Each row was made from one walk, in order. Every step used is in the known rows, and no mark comes twice. Write each row's walk.
In the rows, 128 means zero.
Known rows
noba -> zofuz -> rusudet: [100 101 128 148 100  91 116 134 120 121 130 125 140 164 108 134 156 145
 116 122  93 140  55 121 134 163 160 147 205 136 150 103 131 151 124 116
 138 158 186 115 196 165  81 121  97 119 127 116 129 151]
kefen -> zofuz -> pituz -> terud -> rudo: [ 95 131 126 123 119 144 155 128 151 147 116 107 114 148 128 186  68 152
 167 135  98 128 121 118 129 141 166 135 145 131 126 120 113 103 134 136
  86  94 134 141 215 112 161 148 135 129 163 118 155 168]
ridu -> defe -> nezas -> gebus: [121 129 113  99 116 180 106 139 135 149 137 154 129  72  94 186 105 138
 133 139  78 146 132 102 132  79 116 113 106 141 114 140 111 151 115 141
 109 112 121 117 130  69 125 135 179 124 104 123 133 152]
defe -> nezas -> ridu -> pituz -> zofuz -> rudo: [114 125 101 101  79 165  91 135 115 143 139 153  94 194 153 130 108 160
 132 162 153 110 128 112 122 154 108 128 129 137 138 129 107 143 125 117
 129 144 179 120 181 117 126 148 167 127 114 135 118 143]
rusudet -> zofuz -> noba: [ 92 117 125 105 106  84 109 132 121 115 128 152 149 172 111 106 149 134
 107 113 107 113  83 112  94 169 137 111 160 150 130 136 145 110  93 137
 152 126 128 117 133 154 130 129 138 138 139 133 141 159]
terud -> rudo: [113 128 120 119 134 141 152 106 129 123 122 132 114 151 134 192 102  89
 160 141 107 108 169 120 148 108 144 141 114 125 128 122 120 110 129 162
 117 101 142 135 177 117 146 137 137 132 136 123 136 146]
ridu -> nezas -> gebus -> zofuz: [121 142  98 130 112 148 156 105 132 161 138 151 129 126  83 138 129 120
 116 187 103 143  43 100 113  92 101 128 151 135 124 144 119 138 133  53
 141 115 127 139  88  53 132 147 139 128  71 119 127 171]
nezas -> ridu -> kefen -> zofuz -> pituz -> terud: [102 133 129 139 113 129 145 156 164 163 124 102 119 138 125  97  98 225
 145 126 120 149  56 120 103 182 164 123 171 135 126 126 118 127 134  96
  90 120 117 134 187 112 153 153 125 121 169 127 152 140]
rudo -> ridu -> pituz: [150 138 103 114 108 106 115 146 137 109 110  78 143 182 129 157 139 221
 153 128 126 110  89 152 131 143 102 113 112 140 145 151 145 146 117  85
 123 127 146 121 133 131  92 121 153 116 138 135 112 112]
defe -> nezas: [161 125 123 113 129 135  88 131 111 129 119 141 105 103 104 158 101  99
 139 117  99 136 174 110 108  89 139 121 104 138 125 122 120 145 131 156
 107 115 159 107 157 116 118 134 153 140 118 125 119 163]
noba -> zofuz -> rudo -> ridu -> nezas -> gebus: [107 125  99 102 112 151 159 141 140 146 142 134 131 131  72 163 131 184
  91 176 110 122  63 119 143  95  92 116 103 137 137 142 122 156 112  90
 128 102 154 115 112  54 140 129 159 119  69 119 141 167]
rudo -> ridu -> pituz -> zofuz: [144 148  91 108  93 155 126 114 131 105 111 105 132 195 154 115 110 185
 139 135 138 126  69 140 103 124 107 124 139 122 148 150 122 144 140  71
 141 118 164 116 182 108  78 134 138 106 138 120 122 143]
defe -> ridu -> kefen -> terud -> pituz -> zofuz: [129 138 110 121 129 180 145  60 163 108 133 136 112 224 166  73 112 145
 136 127 129 136  48 110 102 102 134 139 203 117 122 139 118 135 138  99
 118 113 121 118 212 121 108 151 105 103 131 123 141 162]
rusudet -> zofuz -> gebus: [ 95 125 120 103 137 154 101 144 147  77 135 147 128 145  86 144 129 124
  94 132 129 119  80 115 111 140  94 109 104 139 124 124 120 131  86 105
 163 126 125 136 164  83 124 162 139 135  99 133 146 196]
ridu -> defe -> nezas -> gebus -> zofuz: [135 143 101 132 105 144 118 111 126 166 133 167 127 120  89 166 122  92
 132 167  96 153  86  92 116  91 110 128 162 145 114 140 108 140 120  94
 132 125 113 135 108  65 109 157 160 126  89 119 118 166]
ridu -> rudo: [119 127 132  92 141 156  99 133 117 117 130 130 128 140 139 109 112 111
 150 121 106 137 156 145 108 142 134 130 110 123 144 109 128 132 159  97
 144 108 139 128 148 143 125 110 163 123  98 139 138 100]
noba -> zofuz -> gebus -> nezas -> ridu -> kefen: [135 118 101 141 134 132 134 120 153 137 158 161 100 187 113  99 187 114
 141 151 124 127  74 111  94 145 129 128 148 127 131 118 124 163  89 128
 138 121 120 123 166 100 118 176 138 121 119 152 141  84]
ridu -> defe -> nezas: [165 117 121 110 118 143  62 141 115 116 127 142 112  83 111 175 120 132
 164 108  83 148 200 103 109  79 153 116 122 142 117 133 119 160 120 180
 103 125 142  98 147 130 110 134 173 137 135 134 124 153]
noba -> zofuz -> gebus: [101 113 126 114 142 154 115 150 142 115 144 151 120 151  86 165 131 122
  89 137 134 129  33 129 113 132 107 123 130 133 136 116 113 152  67 144
 151 147 147 139 163 118 108 161 136 132  92 142 157 170]
ridu -> defe -> nezas -> gebus -> zofuz -> kefen: [118 125 100 145  95 192 134 100 148 115 138 177 100 142  83 145 116 105
 113 177 103 163 100  97 131 113 115 123 155 157 116 144 119 121  73  78
 157 146 100 130 107  91 131 140 137 134 137 136 143 184]
terud -> rudo -> zofuz -> pituz -> ridu -> nezas: [104 125 101  95 133 146 121 124 142  94 135  99 105 153 117 116 104 214
 136 157 100 117  90 100 129  90 149 115  75 124 141 148 142 126 107 131
 135 128 142 129 170 101 167  96 133 125 102 128 169 175]
nezas -> ridu -> rudo: [112 128 121 115 137 150 117 147 111 136 133 149 119 148 162  93 130 141
 133 138 118 118 164 141 127 162 126 139  95 118 146 116 116 133 150  88
 165 122 149 125 134 117 136 120 174 125  93 141 131  78]
terud -> pituz -> ridu -> rudo -> zofuz -> noba: [ 89 123 116  92 120 116  98 142 117 108 145 147 133 199 123  72 132 194
 144 107  88  98  88 123  99 154 154 117 130 140 151 144 153  95  84 159
 150 144  83 129 163 163 104 110 160 131 115 144 158 118]
rudo -> ridu -> nezas: [161 124 100 120 133 118 152 138 130  92 126  96 124 132  89 121 151 218
 121 141 113 115 118 130 123  84 115 117  88 126 143 146 143 158 133  90
 123  98 159  90 105  92 134 121 141 137 108 121 130 164]
gebus -> nezas -> defe -> ridu: [178 134 104 136 130 124 108 104 157 132 144 165 113 155 157  92 141 171
 107 124 117 117 103 118 143 148 161 130 178 129 123 132  94 126  86  46
 164 147  86 144 146 111 129 118 166 127 130 116 109 129]
ridu -> defe -> nezas -> gebus -> zofuz -> rudo: [109 125 107 119  88 140  96 131 122 163 151 175 105 164 100 169 125 115
 128 175 131 130 130  90 139 136 104 128 156 154 118 124 106 137 107 131
 121 145 121 134 123  99 135 159 178 134  91 130 116 159]
defe -> ridu -> nezas -> gebus -> zofuz -> pituz: [109 128 110 132 147 112 118 124 149 152 122 121 116 180 107 123 103 151
  93 168 103 143   4  97 142 128  94 118 132 153 117 139 124 127  85  67
 121 146 108 147 112  95 152 134 130 125 111 117 140 192]
rudo -> zofuz -> pituz -> terud: [105 132 139 125 117 127 122 161 150 136 113 106 123 144 103 111  90 210
 131 108 100 140  54 128 102 186 156 112 131 141 131 138 120 106 122  66
  98 132 112 145 190 102 119 130 131 129 160 119 161 142]
pituz -> terud -> rudo -> ridu -> defe -> nezas: [175 127 112 114 114 134  90 143 125 106 113 131 111 109 101 199 115 164
 171  99  81 139 210 111 120  87 159 120 119 143 123 134 110 155 120 177
  93 104 141  92 181 109 102 143 187 138 154 121 124 157]
terud -> rudo -> ridu -> kefen -> zofuz: [135 133  91 134 114  89 148 122 146 127 137 110 131 165 117 122 122 148
 178 154 142 113 153 125 113 100 154 141 199 129 138 108 144 145 146 172
 114  84  99 108 152 135 141 160 117  92 124 135 118 165]
kefen -> zofuz: [116 131 108 138  97 108 123 142 128 156 140 116 141 110 134 127  97 152
 151 157 143 123 143 126 108 109 148 140 196 124 131 118 136 134 153 143
 123 112 110 120 118 143 151 142 120 101 105 132 120 171]
ridu -> rudo -> zofuz -> pituz -> terud: [102 132 140 113 120 137 113 163 147 132 114 106 123 147 109 107  84 204
 137 106  93 143  64 134  94 192 158 112 124 140 137 131 120 107 133  56
 104 125 117 145 197 106 117 124 142 128 150 122 165 134]
rusudet -> zofuz: [108 130 123 113 103  98 107 118 125 104 112 139 143 155 113 132 138  78
 105 140 124 129 133 113 109 152 130 115 149 143 126 128 129 120 134  80
 167 107 151 132 150 100 125 130 117 110  99 125 131 176]
noba -> zofuz: [116 114 132 130 112  96 126 129 118 158 126 145 130 161 111 164 143  80
 100 146 132 143  65 134 111 138 146 136 187 133 145 116 119 151 109 132
 146 136 182 136 150 148 103 127 113 106  87 137 147 143]
noba -> zofuz -> pituz -> ridu -> kefen: [108 128 119 108 148 118 121  96 168 112 137 119 104 217 130  76 145 134
 145 130 138 148  59 104 121 135 158 122 155 134 137 115 138 143  88 197
 134 142 110 144 207 149 133 124 107  97 142 146 160 121]
ridu -> rudo -> zofuz -> kefen -> terud: [ 97 116 128 136 128 129 105 100 157  89 140 167 130 199 115 139  89 112
 107 137 127 111  97 125  95 165 131 140 145 136 122 115 143 104 137  45
 144 141 106 115 127 136 148 108 133 114 142 142 165 147]
defe -> ridu -> rudo: [144 124 118  86 154 137  86 118 125 101 128 137 131 168 156  88 107 121
 135 109 116 119 141 146 123 135 145 140 138 122 144 103 118 139 146  75
 160 118 123 141 137 149 120  94 165 114  93 128 130 104]
gebus -> zofuz -> kefen: [119 126 108 160 103 165 149  94 143 106 132 166  98 172  98 115 125  97
 104 174 129 154  93 111 128 138 118 131 165 150 124 137 128 107  82  69
 167 151 106 136 109 119 132 135 108 137 147 137 140 172]
kefen -> terud -> pituz -> ridu -> nezas: [113 129 111 107 128 175 142  97 159 103 147  98 110 150 129 101 128 232
 139 148 109 131  76 100 120  74 145 121 119 115 130 155 143 139 126 132
 121 120 140 116 165 111 167 106 127 125  99 135 162 158]
rudo -> terud -> pituz -> zofuz -> rusudet: [ 99 119 114 137 108 153 130  99 138  99 132 105 126 179 146  86 128 213
 142 111  73 138  66 106 131 129 138 144 194 129 139 130 132 124 140 103
 129 130 146 104 241 127  65 134  98 128 151 106 118 167]
noba -> zofuz -> kefen -> terud -> rudo -> ridu: [131 130 105 152 130  74 166 105 150  95 109 134 124 236 108 204 123 128
 106 137 143 100 129 134 156 134 118 147 136 137 135 118 125 119 102 126
 132 111 137 105 162 116 125 138 144 116 150 118 139 163]
nezas -> defe -> ridu: [169 134 116 126 146 123 124 107 156 124 136 163 117 146 163  80 135 188
  99 118 130 111 108 122 164 145 164 132 174 130 128 128  95 128  97  70
 172 158 103 146 135 118 135 106 147 122 134 116 106 148]
kefen -> terud -> pituz: [106 128 142 146 140 153 148  93 168 135 137 115 118 190 142 132 130 167
 140 127 108 133  71 113 131 119 121 131 171 133 108 146 139 117 121 128
  84 121 100 119 168 140 142 150 112 123 126 139 144 145]
terud -> pituz -> zofuz: [122 143 113 123 112 205 154  88 140 123 126 124 105 178 159  82 114 150
 137 138 119 150  79 115 116  98 123 127 168 119 131 154 115 125 128 115
 123 113 131 122 211 109  99 155 108 116 122 123 137 166]
rudo -> terud -> pituz -> zofuz -> kefen: [104 125 108 135 108 219 156  75 159  90 133 144  90 189 135  93 102 163
 112 153 110 153  92 112 125 113 118 125 160 141 127 155 128  99  83  88
 160 123 114 121 181 109 112 131 100 128 159 135 153 184]

Write each row's walk
[100 126 115 112  94 181 124 114 130 135 146 144  91 206 149 108 117 150
 129 155 150 125 119 108 139 141 111 129 158 136 131 132 111 124 113 143
 117 135 136 127 198 129 128 157 138 128 112 131 128 159]
terud -> pituz -> zofuz -> rudo
[114 134  96 103 128 167 176 128 145 131 134 124 134 112  80 168 118 183
 116 167  92 116  90 118 149  74  94 117  77 129 132 148 124 143 123  92
 121  83 139 113 118  37 147 129 158 126  90 112 139 167]
terud -> rudo -> ridu -> nezas -> gebus
[107 127 112 123 128  91 111 121 122 103 129 153 132 187 112 175  91  99
 146 140 103  73 143 121 111 131 149 139 120 129 135 125 136  94 141 100
 136 121 110 136 161  98 118 123 137 109 107 126 150 153]
kefen -> terud -> rudo -> zofuz
[ 81 138 122 133 116 163 142  76 177 115 140 127 105 228 158 115 118 182
 118 139 143 145  61 101 150 126 150 137 172 124 124 144 128 106  76 175
 144 160  97 146 216 143 144 111 116 102 122 139 172 141]
noba -> zofuz -> kefen -> terud -> pituz -> ridu
[103 140 122  83 135 165  97 118 130 106 134 126 123 165 162  91 103 140
 149 119 127 139 151 133 123 138 148 134 105 114 148 114 122 121 141 138
 166 126 120 143 186 141 131  91 168 111  96 137 151  90]
pituz -> ridu -> rudo
[104 118 105 132 111 167 120 134 128  80 136 171 100 175 108  89 113 138
 111 160 112 117 146 131 126 161 132 125 103 144 147 136 136  99  90  54
 190 150 105 133 129 108 123 108 134 123 122 147 157 139]
nezas -> ridu -> rudo -> zofuz -> kefen
[124 127 123 123 157 124 150  68 170 116 137 159 116 200 146 174 109  98
 157 132 111  96 126 109 133 128 166 150 164 125 116 105 115 119 139 128
 115 106 125 127 191 122 170 137 140 118 159 129 140 147]
nezas -> defe -> ridu -> kefen -> terud -> rudo
[145 135 130 124 129 180 154 129 150 143 149 147 101  71 123  94 153 228
 123 153  88 138 117 113 134 134 160 108 117 131 136 155 110 133 123  61
 153 131 154 111 143  89 166 123 150 149 128 137 120 173]
ridu -> nezas -> defe
[100 125 110 120 133 164 113 160 148 114 154 132 127 115 101 142 100 174
 124 144 144 116  86 123 111 112 108 127 135 127 128 117 126 139  98 148
 133 129  97 128 140 114 140 171 141 128 104 139 138 188]
kefen -> zofuz -> gebus
[133 128  96 173 102 122 133 142 126 167 145 159 108 150 151 127 161 145
 116 160 128 112 128 115 126 161 112 137 113 119 122 141 110 128 100  82
 145 133 118 121 124  82 134 160 170 136 115 131 125  72]
gebus -> nezas -> ridu
[ 76 135 104  89 120 176 138 123 157 132 139 123 131 120  97 132 105 184
  99 172  98 138  46  97 138  96 107 106  86 132 127 151 126 134 109  93
 143 111 133 136 141  46 167 108 147 113  79 119 161 181]
rusudet -> zofuz -> pituz -> ridu -> nezas -> gebus
[ 95 140 120  94 142 146  87 119 134 117 127 120 115 194 157  89  95 137
 140 133 121 149 109 121 126 151 135 131 109 127 143 117 124 113 122 124
 159 140 112 150 186 143 136  99 163 112  99 136 155 114]
gebus -> zofuz -> pituz -> ridu -> rudo
[ 96 129 112 124 109 111 139 123 126 163 144 167 143 165 101 115 141 144
 110 139 103 123  28 105 105 141 117 125 173 146 126 141 134 113  86 129
 137 140  98 128  95 129 124 146 153 146 130 127 135 144]
nezas -> gebus -> zofuz -> noba
[ 99 112 111 138 107  98 112 139 114  82 129 126 135 167 105 132 127 163
 155 120  70  96 123 114 143 151 160 144 148 135 149 114 141 113 135 106
 136 146 136 120 207 125  83 118 112 125 135 109 125 154]
terud -> rudo -> zofuz -> rusudet
[108 127 106 128 132  90 125 119 129 105 135 163 124 202 116 152 112 108
 153 146 108  65 140 118 113 139 151 141 122 127 136 123 136 103 139 105
 141 120 111 133 163  87 123 133 136 106 111 133 147 133]
nezas -> ridu -> kefen -> terud -> rudo -> zofuz
[100 125 108 104 150 163 108 154 137  78 144 153 115 156  82 163 104 142
 128 134 111  85 102 122 121 119 108 120  73 132 136 127 124 113  79 133
 148 135  99 144 172  78 110 157 152 136  99 134 154 175]
terud -> rudo -> zofuz -> gebus
[126 137 113 104 142 138 132  87 164  99 144 125 112 188 136  66 152 142
 165 122 142 137 107 108 118 118 160 126 149 122 135 117 138 141 115 194
 139 129  99 138 193 134 131 124 113 103 144 142 145  99]
pituz -> ridu -> kefen
[100 129 121 117 149 128 146  67 165 110 134 142 119 209 142 185  99  85
 167 133 124 101 131 105 126 117 160 151 144 118 119 104 128 114 144 173
 107 104 125 129 204 128 166 135 134 114 154 131 156 134]
pituz -> ridu -> kefen -> terud -> rudo
[ 99 141 125  87 137 188 110 110 141 110 136 114 112 182 166  83 112 164
 160 122 111 146 139 128 134 127 147 131 117 118 145 128 126 117 127 149
 151 122 108 144 207 143 128 102 160 112  89 142 153  98]
terud -> pituz -> ridu -> rudo
[152 124 109 129 146 130 133 116 136 129 138 155  97 159 122  83 167 126
 154 135 119 121 141 107 112 121 143 128 125 131 130 118 127 162 124 160
 128 118 143 111 156 104 130 157 131 124 135 145 121 103]
defe -> nezas -> ridu -> kefen
[152 142 122 152 104 165 128 122 155 167 153 163  99 104 135 122 155 164
 129 146  89 150 124 111 122 169 151 112 139 135 123 148  99 112  94  57
 146 132 101 123 174  94 137 149 177 146 142 134 118 127]
gebus -> nezas -> defe
[111 115 105 122 109  93 119 143 125 152 153 153 130 154 122  86 139 178
 151 128 114 107 103 109  83 131 160 129 188 140 135 123 150 138 106 201
 118 122 111  97 127 172 147 152 145 130 144 146 129 145]
defe -> nezas -> ridu -> kefen -> zofuz -> noba
[ 92 131 132 115 121 142 151 119 150 129 106 115 114 164 119 187  82 127
 153 129  92 129 115 114 130 154 160 126 129 136 124 124 110  99 127 115
 101  92 149 145 228  97 153 144 134 133 160 116 158 171]
rusudet -> zofuz -> pituz -> terud -> rudo
[107 129 108 119  93 136 108 126 119 169 147 175 102 173  98 159 117  98
 114 179 140 124 117  95 139 138  95 131 148 152 122 118 106 129 113 120
 124 141 129 138 129  91 139 159 168 135  84 126 114 165]
defe -> nezas -> gebus -> zofuz -> rudo
[125 139 133 107  88 168 132 145 154 141 119  91 139 120 125 139 106 233
 170 108 103 144  56 145  87 171 156 114 153 129 135 143 120 136 154  56
  97 116 154 141 182 113 109 127 144 130 162 130 144  99]
ridu -> pituz -> terud
[ 91 138 124 122 122 159 167 114 153 155 114 125 112 158 112 193  75 133
 153 146  88 135  85 110 137 142 146 132 132 135 121 128 104 101 124 112
  92  98 130 152 209  77 152 152 143 135 153 112 155 162]
nezas -> gebus -> zofuz -> pituz -> terud -> rudo
[141 140 115 142 115 177 112 141 158 144 162 174  96 110 109 124 150 180
 119 144  87 132 100 110 112 169 138 105 117 138 127 150  99 109  71  48
 158 141  82 130 184  71 123 160 186 149 125 139 128 145]
rudo -> zofuz -> gebus -> nezas -> defe
[123 122 100 129 104 153  80 131 148 109 150 144 117 154  87 168 140  86
 119 142 102 137  83 108  75 142  96 109 117 136 114 132 121 126  75  69
 136 104  89 128 177  83 110 176 176 142  99 132 150 139]
rusudet -> zofuz -> gebus -> nezas
[123 125 104 114 141  83 109 105 134  90 132 156 130 212 114 149 101 100
 152 132 107  65 131 119 110 125 161 141 142 129 135 117 137 106 134  99
 138 120  99 140 167 105 113 119 132 101 110 126 147 147]
defe -> ridu -> kefen -> terud -> rudo -> zofuz
[142 125  94 124 120  97 118 114 149 131 147 122 136 153 136  82 118 147
 166 147 147 116 122 121 100 101 168 143 231 125 132 103 140 155 146 147
 126 106  90 127 130 153 144 141 107  87 112 135 118 158]
defe -> ridu -> kefen -> zofuz
[101 125 148 129 114 125 136 151 153 161 112 107 121 149 109 137  99 183
 113 114 110 165  21 130 103 188 160 118 166 140 131 127 109 127 115  87
  96 131 152 144 200 125 126 136 122 127 157 122 167 144]
noba -> zofuz -> pituz -> terud
[172 136  97 126 132 157 106 103 164 118 149 173 106 161 155  87 130 176
  98 125 124 119  75 115 133 143 148 129 170 125 124 133  86 131  77  42
 172 148  87 143 171  97 119 133 171 129 128 114 117 149]
pituz -> zofuz -> gebus -> nezas -> defe -> ridu
[123 135 116 101 113 162 147 110 151 127 115 110 123 162 140 190  86 168
 181 122  96 112 112 132 127 135 171 135 146 123 132 128 109 119 140  99
 103  98 152 151 210 109 132 128 149 129 157 119 144 128]
defe -> ridu -> pituz -> terud -> rudo
[ 96 120 128 112 152  98  73 163 124 113 117 112 117 187 118 105  91 145
 122 134  93 121  90 127 123 169 119 110  84 152 140 130 144 103 101  90
 129 147 101 142 155 134 124 112 139 117 113 136 155 155]
ridu -> rudo -> zofuz -> pituz
[116 120 114 163 101  97 123 117 122 115 130 128 137 165 109 110 150 147
 135 131  93 138  69 104 135 155 139 150 199 138 136 112 131 133 137  85
 136 159 140 120 168 135  88 138 105 134 138 107 106 156]
gebus -> zofuz -> rusudet
[163 113 101 101 143 137 123 114 134  95 138 117 122 124 118  96 132 196
 120 139 108 110  93 120 118  75 145 125 129 120 134 135 132 163 132  70
 137 116 154 119  97 112 150  98 130 131  95 120 133 162]
defe -> ridu -> nezas
[109 129 117 115 117 155  96 110 162 103 148 108 125 145 169 134 146 245
 174 111  99 146 149  99 147  98 157 123 164 132 117 162 130 126  85 209
 137 147  67 133 173 142 108 114 158 111 147 143 146 109]
rudo -> terud -> pituz -> ridu -> defe
[101 111 117 125 111 104  84 152 108  79 132 124 142 161 107  92 132 174
 149 110  70 110 116 127 124 167 156 139 145 134 157 109 145 123 149  74
 150 150 134 118 192 137  70 105 125 120 117 116 125 133]
ridu -> rudo -> zofuz -> rusudet
[144 120  83 133 115 150  84 126 159 121 166 139 114 158 101 142 129 122
 146 143 115 129  75 112  72 115 118 124 161 126 117 118 124 145  79 101
 119 106  59 128 165 109 119 179 171 129 105 136 142 130]
defe -> ridu -> kefen -> zofuz -> gebus -> nezas
[173 123 103 112 105 133  68 142 115 104 123 144 105 133 112 171 122 154
 150 112 108 137 205 104 120  90 136 119 123 145 126 134 111 163 115 178
 108 124 144  86 168 119  96 146 188 133 138 124 115 165]
pituz -> zofuz -> rudo -> ridu -> defe -> nezas
[ 98 123 129 120 138 146 131 103 151 143 145 104 104 187 145 131 131 216
 143 134  87 121 119 110 146 108 106 123 158 149 118 151 139  99  96 160
 110 108  97 131 180 119 107 143 130 135 112 141 124 148]
zofuz -> rudo -> terud -> pituz
[112 135 124 104 107 171 154 119 147 134 115 107 122 146 131 200  87 164
 189 127  90 119 118 132 119 138 165 131 131 124 132 131 114 116 147 112
  96  92 160 145 214 106 134 136 146 134 160 124 147 127]
ridu -> pituz -> terud -> rudo
[115 118  98 145 105 118 130 111 134 116 138 134 141 154  97 106 145 176
 121 144  78 131  30  97 143 128 131 147 193 136 134 118 126 145 133  50
 143 150 140 124 149  98 100 127 116 130 112  98 111 172]
defe -> ridu -> nezas -> gebus -> zofuz -> rusudet
[135 144 123 117 124 185 151 120 160 136 152 145  98  88 139  82 146 250
 122 152 102 140 115 105 144 131 171 111 114 124 138 157 107 125 111  88
 167 144 142 121 169  88 170 108 154 140 127 136 130 165]
pituz -> ridu -> nezas -> defe
